Known rows, with every way that one mark hangs from another:
N[J K[A]]: 2.446 -0.517 -2.072 -4.375 -1.129 0.733 0.794 0.248 -0.194 0.766 1.270 2.322 2.371 -3.219 -0.723 1.120 1.283 -2.115 0.089 -1.369 0.418 -1.566 4.552 -5.863
J[N[C]]: 0.408 -0.092 -0.207 2.508 -2.138 1.512 0.186 1.038 0.253 0.409 -1.305 -0.232 -0.554 1.947 0.805 -0.882 -0.879 0.186 -0.783 -1.102 2.688 0.143 -2.298 -1.748
C[E J]: -1.667 4.449 1.532 1.099 -1.344 3.917 -2.122 -1.661 -0.187 -1.190 0.639 1.320 -3.462 4.227 1.964 -1.512 0.413 1.946 -0.656 -0.600 2.084 2.390 -5.266 0.092
B[A[J[E]]]: 4.015 1.641 2.197 1.067 1.101 0.751 0.248 -1.091 -0.486 -1.915 -0.705 4.375 -0.038 -0.613 -0.748 0.007 0.929 -1.178 2.678 0.468 -0.562 -1.346 -2.072 4.127
N[C K[A[E]]]: 0.096 -2.015 -1.162 -3.658 -1.085 -3.875 -0.638 -4.110 0.252 2.208 1.181 -0.583 1.851 -0.537 0.152 -0.233 -0.223 0.666 0.233 1.470 -1.819 -2.192 3.227 -4.680
C[E J[N[K[A]]]]: 1.594 4.678 0.807 -1.028 1.107 2.656 0.860 0.653 -7.118 -0.804 1.564 -1.162 -4.910 1.172 -0.504 -0.066 0.539 -0.305 -3.033 -3.274 -0.246 0.083 0.437 1.977
J[E N]: -1.817 3.472 -0.414 2.926 -1.101 3.677 0.176 1.483 -2.924 -5.157 -0.539 0.650 -2.396 3.485 -1.658 0.151 0.681 -0.483 -0.396 -0.779 2.877 0.553 0.860 2.760
J[E[C] N]: -0.654 1.728 0.189 4.755 1.074 3.208 2.103 3.405 -2.692 -3.953 -2.986 -2.490 -1.702 2.973 -1.373 -0.102 1.445 -0.004 -0.797 -2.295 1.810 1.142 0.133 5.513
B[A[E N] C]: 1.090 -2.663 -1.687 -1.677 -0.022 -5.647 -5.189 -4.722 4.761 -1.716 0.365 0.901 5.447 -6.276 0.444 -1.008 -3.202 2.528 5.016 6.882 -0.956 -2.598 -2.206 -0.323
B[C[E]]: -1.761 3.998 -0.127 0.140 -0.892 2.165 -2.295 1.283 1.714 -3.057 -1.390 1.185 1.142 1.458 0.883 -0.421 -0.632 2.908 1.124 0.953 1.875 -0.069 -3.299 4.364
E[C]: 1.396 -1.506 -0.525 2.166 -2.245 2.644 -0.505 -0.033 2.560 -1.742 -3.108 -0.624 1.481 1.968 0.259 -1.101 1.829 2.572 -1.499 -1.847 1.159 1.655 -2.119 0.416
J[E N[C K[A]]]: 0.872 0.909 -1.281 -1.733 1.540 0.085 2.938 3.261 -5.882 0.263 0.006 -1.609 -1.909 1.962 -0.661 1.349 0.212 -2.611 -1.386 -1.315 -0.153 -2.842 4.175 0.741
N[K[C]]: -0.994 -0.476 -1.933 -1.595 -1.407 1.526 -0.933 0.476 3.731 -0.344 0.439 4.320 2.010 3.307 1.262 1.606 1.869 2.042 -0.686 -0.556 -0.666 2.184 1.971 -1.883
N[J]: -0.558 0.330 -0.636 0.152 -2.536 2.450 -1.124 0.040 3.580 -0.620 0.219 2.832 2.200 -0.696 0.340 -0.524 0.248 -0.863 2.074 -0.609 3.396 0.719 -0.451 -5.358
K[A C]: 2.031 0.511 0.635 0.541 -2.373 -0.046 -1.502 1.564 0.887 1.250 -0.169 1.484 2.644 0.500 -2.549 0.219 1.226 1.642 -4.855 -0.550 -0.021 1.554 -0.292 -0.852
K[C]: -0.890 0.351 -0.003 1.683 -2.721 1.353 -2.165 0.935 4.034 -0.264 -0.615 3.334 2.353 2.998 -0.272 0.331 1.431 2.768 -2.044 0.118 1.188 2.998 -1.714 -1.011
J[E[C] N[K[A]]]: 2.547 0.880 -1.377 -0.211 2.184 1.799 3.691 4.065 -6.536 -2.913 -2.095 -3.378 -1.555 0.711 -2.548 1.235 2.318 -1.522 -2.832 -3.412 -0.890 -1.010 5.132 5.264
K[A[E J] C N]: -0.543 -0.797 4.479 2.092 -2.368 -5.688 0.115 -2.344 1.210 1.708 1.360 -2.454 1.343 -7.819 -5.416 -0.757 -0.408 0.168 -4.462 -1.159 -3.512 0.658 1.818 1.792
A[N[C]]: 0.374 -3.931 -1.570 -1.866 -3.281 -0.610 -1.780 -1.120 3.157 3.373 -1.704 -0.876 1.474 0.290 2.577 -1.377 -3.385 0.839 0.313 4.060 1.024 -1.612 -2.961 -5.232
J[E[C] N[K]]: -0.614 0.811 -1.781 1.192 2.039 3.009 3.307 2.968 -3.421 -4.445 -2.250 -1.393 -1.807 3.457 -0.033 1.227 2.090 -0.261 0.066 -3.188 0.058 0.270 3.752 4.805
E[C[J]]: 0.177 -0.956 0.266 3.086 -0.279 2.881 -1.880 -1.036 1.855 -0.196 -1.311 -1.859 -0.647 3.458 1.488 -1.395 1.656 1.675 -1.959 -2.417 1.434 3.093 -5.568 -1.442
N[C[J[E]]]: -3.475 1.126 0.575 1.739 0.921 1.638 -0.803 0.339 0.053 1.227 1.188 -0.752 -2.869 6.656 3.633 -0.594 -0.581 -1.184 0.508 0.755 2.498 0.488 -5.008 -3.235
K[A[E]]: 0.331 0.697 0.420 -0.132 -3.646 -1.592 -2.884 -4.932 -0.090 -2.106 0.786 -0.414 1.833 -2.001 -3.304 -1.556 1.076 1.897 -2.326 1.127 -0.199 -0.468 1.320 -2.099
K[A[E J]]: 1.199 -0.402 2.662 0.342 -1.776 -2.750 -1.289 -5.023 -0.607 0.691 -0.260 -1.430 1.582 -4.350 -4.183 -1.088 -0.117 1.041 -2.645 0.231 -1.430 -1.215 0.424 0.453
C[E]: -0.394 4.490 0.485 0.373 -3.314 3.679 -1.029 -0.492 0.395 -2.694 -1.407 2.972 -1.404 2.690 0.944 -1.318 0.685 2.817 0.102 -0.240 1.477 1.484 -2.240 2.069
A[E J N[C K]]: -1.278 -6.446 -0.999 -4.332 0.072 -5.276 0.278 -5.090 2.969 5.325 -0.519 -1.634 1.107 -2.965 2.118 -0.489 -3.725 0.612 2.553 5.035 -2.891 -3.004 1.460 -3.570

Rows:
-0.765 2.553 2.010 3.446 0.558 2.611 1.847 1.486 -3.414 -2.474 -1.375 -0.421 -3.022 1.048 -2.678 0.298 0.237 -1.324 -1.010 -1.620 1.382 -0.516 -0.314 5.800 -> A[J[E N]]
-1.760 -1.024 -2.344 -1.469 2.776 2.249 3.334 3.204 0.738 -1.159 -0.921 0.935 0.835 1.600 1.598 1.546 2.081 -2.690 4.076 -1.698 0.949 0.181 4.233 -0.836 -> N[J[E[C]] K]
-1.348 0.286 0.139 1.551 1.365 2.175 2.096 3.700 1.704 -0.857 -1.291 -0.092 1.026 0.996 0.458 0.062 1.275 -2.240 2.978 -0.959 2.878 0.785 0.675 0.201 -> N[J[E[C]]]
0.096 -1.839 1.887 1.631 -1.690 -4.227 1.470 -1.110 1.598 -0.135 0.819 -5.042 2.748 -9.117 -3.695 -1.894 0.372 -1.879 -0.783 -2.252 -0.934 -0.245 3.532 -2.202 -> K[A[E[C]] N[J]]
4.480 -3.108 1.510 -1.809 2.187 -3.270 0.917 0.044 0.385 4.408 -1.369 1.151 0.466 -2.747 1.321 -0.474 -3.475 -2.416 3.834 4.634 -1.762 -4.215 -3.180 0.824 -> B[A[J[E] N[C]]]
2.297 -4.513 -0.513 -1.919 0.395 -7.184 -1.600 -3.576 5.521 5.280 1.531 2.094 4.137 -6.816 2.737 -1.862 -4.150 -2.156 7.457 6.587 0.365 -2.865 -0.726 -7.823 -> B[A[E N[C J]]]
0.639 -2.240 -0.459 -0.473 1.931 -2.159 -1.098 -4.195 -1.163 0.306 1.281 -3.747 0.195 0.080 -0.168 -0.580 1.788 1.422 -1.868 -1.139 -2.198 0.735 0.976 -2.264 -> N[K[A[E[C[J]]]]]
-0.593 -0.800 2.502 2.767 -1.703 -3.241 -1.086 -3.939 -0.288 -1.193 1.627 -7.066 -0.573 -4.968 -2.596 -2.373 0.905 0.150 -3.938 -2.537 -2.001 1.431 -1.178 -1.184 -> K[A[E[C[J]]] N]
0.847 -0.422 2.404 0.742 -2.723 -1.293 -0.752 -0.788 -0.612 2.761 1.939 -4.144 -1.065 -2.551 -0.513 -1.643 -0.809 -1.800 -4.249 -2.386 -0.024 -0.044 -3.604 -5.643 -> K[A N[C[J]]]
-0.955 3.790 -0.450 0.111 0.176 2.091 1.650 3.643 -1.192 -0.877 -0.007 2.996 -1.798 3.611 0.375 1.309 1.082 1.807 -0.684 -2.066 -0.127 2.383 2.154 5.276 -> J[N[K[C[E]]]]
0.729 0.133 0.618 5.178 0.524 3.256 -0.366 0.735 -1.241 -1.106 -1.284 -3.622 -1.954 2.714 -0.005 -1.359 1.007 0.997 -2.823 -3.756 2.292 2.933 -4.724 1.012 -> E[C[J[N]]]
-3.467 4.223 3.404 2.904 -2.164 1.139 -0.567 1.483 1.509 0.141 2.544 -0.053 -3.155 0.991 0.733 -0.846 0.313 0.827 -2.375 -2.193 -0.326 4.250 -4.276 1.546 -> K[C[E J] N]
3.551 0.937 -0.562 -2.656 0.338 -1.687 -3.100 0.533 1.966 -0.815 -1.186 2.752 3.051 -4.211 1.732 -0.733 -3.124 1.908 4.031 5.361 -0.563 -2.928 -4.284 4.224 -> B[A[N] C[E]]
-1.397 2.812 -0.546 -1.935 -0.904 1.846 0.519 1.854 1.743 -0.006 0.018 4.677 -0.173 4.093 2.341 1.200 1.581 2.823 0.541 -0.471 -0.973 2.378 1.255 2.464 -> N[K[C[E]]]
1.845 1.208 -0.027 -4.753 1.019 -0.696 3.148 3.006 -1.195 5.267 0.679 1.434 0.285 -1.742 2.164 0.326 -0.453 -2.657 2.232 -0.686 0.675 -2.550 2.827 -3.366 -> N[C[E] J K[A]]
-0.595 0.359 -1.684 0.569 -0.849 1.778 0.356 2.334 0.601 -1.152 0.160 2.681 0.388 2.583 -0.366 1.724 1.390 1.394 -1.647 -1.968 -0.118 2.278 2.474 0.994 -> J[N[K[C]]]
3.512 -1.872 2.976 3.843 1.287 -3.248 2.011 -1.466 -3.530 0.509 -2.497 -5.951 0.448 -5.197 -5.372 -1.484 0.169 0.800 -3.774 -2.653 -1.347 -0.725 0.768 5.586 -> K[A[E[C] J[N]]]
-3.059 2.716 -1.442 0.824 2.104 3.789 0.091 0.513 -4.056 -3.823 2.037 -0.564 -4.626 5.554 0.628 1.370 1.096 -1.836 0.069 -1.924 1.128 1.075 0.486 0.069 -> C[J[E N[K]]]
2.480 0.636 0.072 1.225 2.125 0.059 -5.000 -1.449 3.008 -1.673 1.277 2.346 3.121 -0.818 1.588 -0.276 0.133 1.023 2.466 1.031 1.331 -0.453 -7.461 -0.485 -> B[A C[J]]
-1.374 -1.252 -1.339 -4.500 0.751 -0.226 -0.255 -0.876 -0.053 4.938 0.866 -1.202 -3.136 3.069 5.809 -0.639 -3.384 0.193 1.880 3.417 -0.700 -0.930 -3.132 -3.931 -> A[N[C[E J] K]]
-1.067 1.931 1.296 -0.454 -0.503 0.998 1.402 2.328 2.598 3.956 -0.137 2.206 -0.183 0.563 3.529 -1.218 -1.178 -1.430 3.959 0.166 3.511 -0.206 -2.238 -2.852 -> N[C[E] J]
0.974 1.726 3.490 0.134 -2.152 -0.133 2.283 0.738 -3.786 -1.938 -0.187 -2.828 -1.697 -5.166 -4.971 -0.085 0.463 -2.758 -4.032 -2.423 -1.674 -1.898 1.622 3.313 -> K[A[J[E]] N]
1.588 -1.122 0.791 -3.346 2.424 -1.079 3.456 1.566 -3.448 3.836 -0.771 -0.596 -0.898 0.485 -0.254 1.535 0.076 -2.713 -1.155 -0.382 -2.000 -3.711 2.600 0.839 -> N[C K[A[J[E]]]]
-1.226 -1.171 -1.818 -1.775 0.168 0.507 0.375 2.513 4.826 2.198 1.608 4.804 3.379 0.258 1.348 2.103 0.957 -0.941 2.231 -0.797 0.638 1.566 3.077 -4.840 -> N[J K[C]]
-1.573 1.019 0.527 1.466 3.349 1.094 3.490 3.844 -2.332 -0.116 -0.172 1.161 -1.827 2.114 -1.750 2.868 1.025 -1.210 -1.077 -1.881 -1.118 0.838 3.258 6.287 -> A[J[E N[K[C]]]]
-3.224 3.555 0.538 4.328 0.805 3.792 -1.004 0.781 -3.453 -3.621 1.311 -1.344 -4.361 4.993 -0.219 -0.198 0.831 -1.296 -1.328 -1.711 2.851 1.709 -2.757 0.739 -> C[J[E N]]
-0.450 0.030 -0.305 0.108 0.122 -3.417 0.195 -0.429 -1.891 -0.244 1.837 -0.487 1.172 -1.531 -3.515 1.120 0.736 1.098 -2.847 -0.669 -1.942 0.747 5.501 0.931 -> J[N[K[A[E] C]]]
0.179 -6.696 -1.162 -2.927 0.721 -3.931 0.822 -4.594 2.229 2.385 -2.269 -3.304 1.712 -3.990 -0.048 -0.365 -1.661 1.814 1.212 2.754 -3.952 -1.356 2.657 0.727 -> A[E[C] J N[K]]
5.404 -5.301 1.400 0.057 1.544 -5.901 -0.483 -4.367 2.872 2.302 -2.335 -1.234 3.405 -7.122 -0.368 -2.071 -2.005 1.920 3.049 4.024 -3.407 -1.958 -2.137 2.369 -> B[A[E[C] J N]]
-1.176 -4.302 -1.179 -4.503 1.628 -1.476 2.488 0.517 -0.459 4.710 -1.482 -1.127 -0.816 0.817 2.427 1.077 -3.137 -2.048 1.999 3.592 -2.088 -3.792 1.401 -0.734 -> A[J[E] N[C K]]
-1.870 2.653 -2.242 -0.368 0.085 3.746 1.292 1.347 -3.476 -5.357 -0.111 1.285 -2.725 3.653 -0.292 1.666 1.444 -0.592 0.483 -1.313 0.845 0.039 4.013 2.082 -> J[E N[K]]
-4.460 -3.755 -2.081 -2.019 0.644 -4.007 -3.553 -4.214 3.888 2.846 3.410 -0.608 0.877 0.823 2.263 0.496 -1.851 1.657 0.481 4.963 -2.486 1.767 0.476 -5.290 -> A[E N[K[C[J]]]]
-2.674 1.187 -2.661 -3.208 0.323 2.660 1.023 1.357 0.936 -1.817 1.430 3.619 -0.025 1.516 1.275 1.826 1.115 -3.014 4.479 -0.004 1.604 -0.645 4.825 -3.394 -> N[J[E] K]
-1.522 1.348 1.382 5.120 0.258 1.803 -2.116 1.735 0.603 0.617 1.495 -0.366 -1.392 3.370 -0.527 0.215 0.617 0.491 -3.378 -2.240 2.135 4.011 -4.419 0.128 -> K[C[J[N]]]
-2.993 2.065 -1.572 0.883 1.369 1.997 1.638 4.142 -1.495 -2.702 0.699 2.031 -1.405 4.805 -0.646 2.534 1.892 -0.671 -0.478 -1.523 0.023 1.566 4.333 3.539 -> J[E N[K[C]]]
-2.268 1.410 -0.518 3.652 1.182 2.003 -3.497 0.740 0.087 -2.281 0.582 -2.740 -0.128 1.283 -0.352 0.027 -0.859 0.768 -1.491 -0.962 3.279 1.106 -5.340 1.178 -> B[C[J[N]]]
4.659 -3.049 -3.226 -6.084 0.084 -1.664 -0.820 -1.402 3.064 1.757 1.177 5.046 3.305 -5.819 2.322 0.816 -1.342 -2.238 6.297 3.539 -0.948 -2.955 2.261 -6.611 -> B[A[N[J K]]]
-2.692 0.108 -0.698 -2.973 1.024 -0.039 -1.122 0.600 1.067 3.520 1.419 1.097 -1.702 2.828 3.459 0.851 -1.688 1.450 0.051 2.642 -1.909 1.858 -1.678 -0.856 -> A[N[K[C[E J]]]]
4.356 -5.071 -2.594 -3.205 0.611 -4.783 -1.219 -5.010 3.081 -0.264 -0.831 0.802 3.644 -4.234 2.107 -0.875 -0.471 2.112 4.620 4.399 -3.962 -1.814 2.002 -0.801 -> B[A[E[C] N[K]]]
2.351 2.580 2.650 2.003 0.924 1.074 2.425 2.423 -6.939 -1.606 -1.427 -2.001 -2.536 -1.672 -5.439 0.516 0.179 -2.403 -4.097 -2.377 0.186 -2.086 1.427 6.029 -> K[A[J[E N]]]
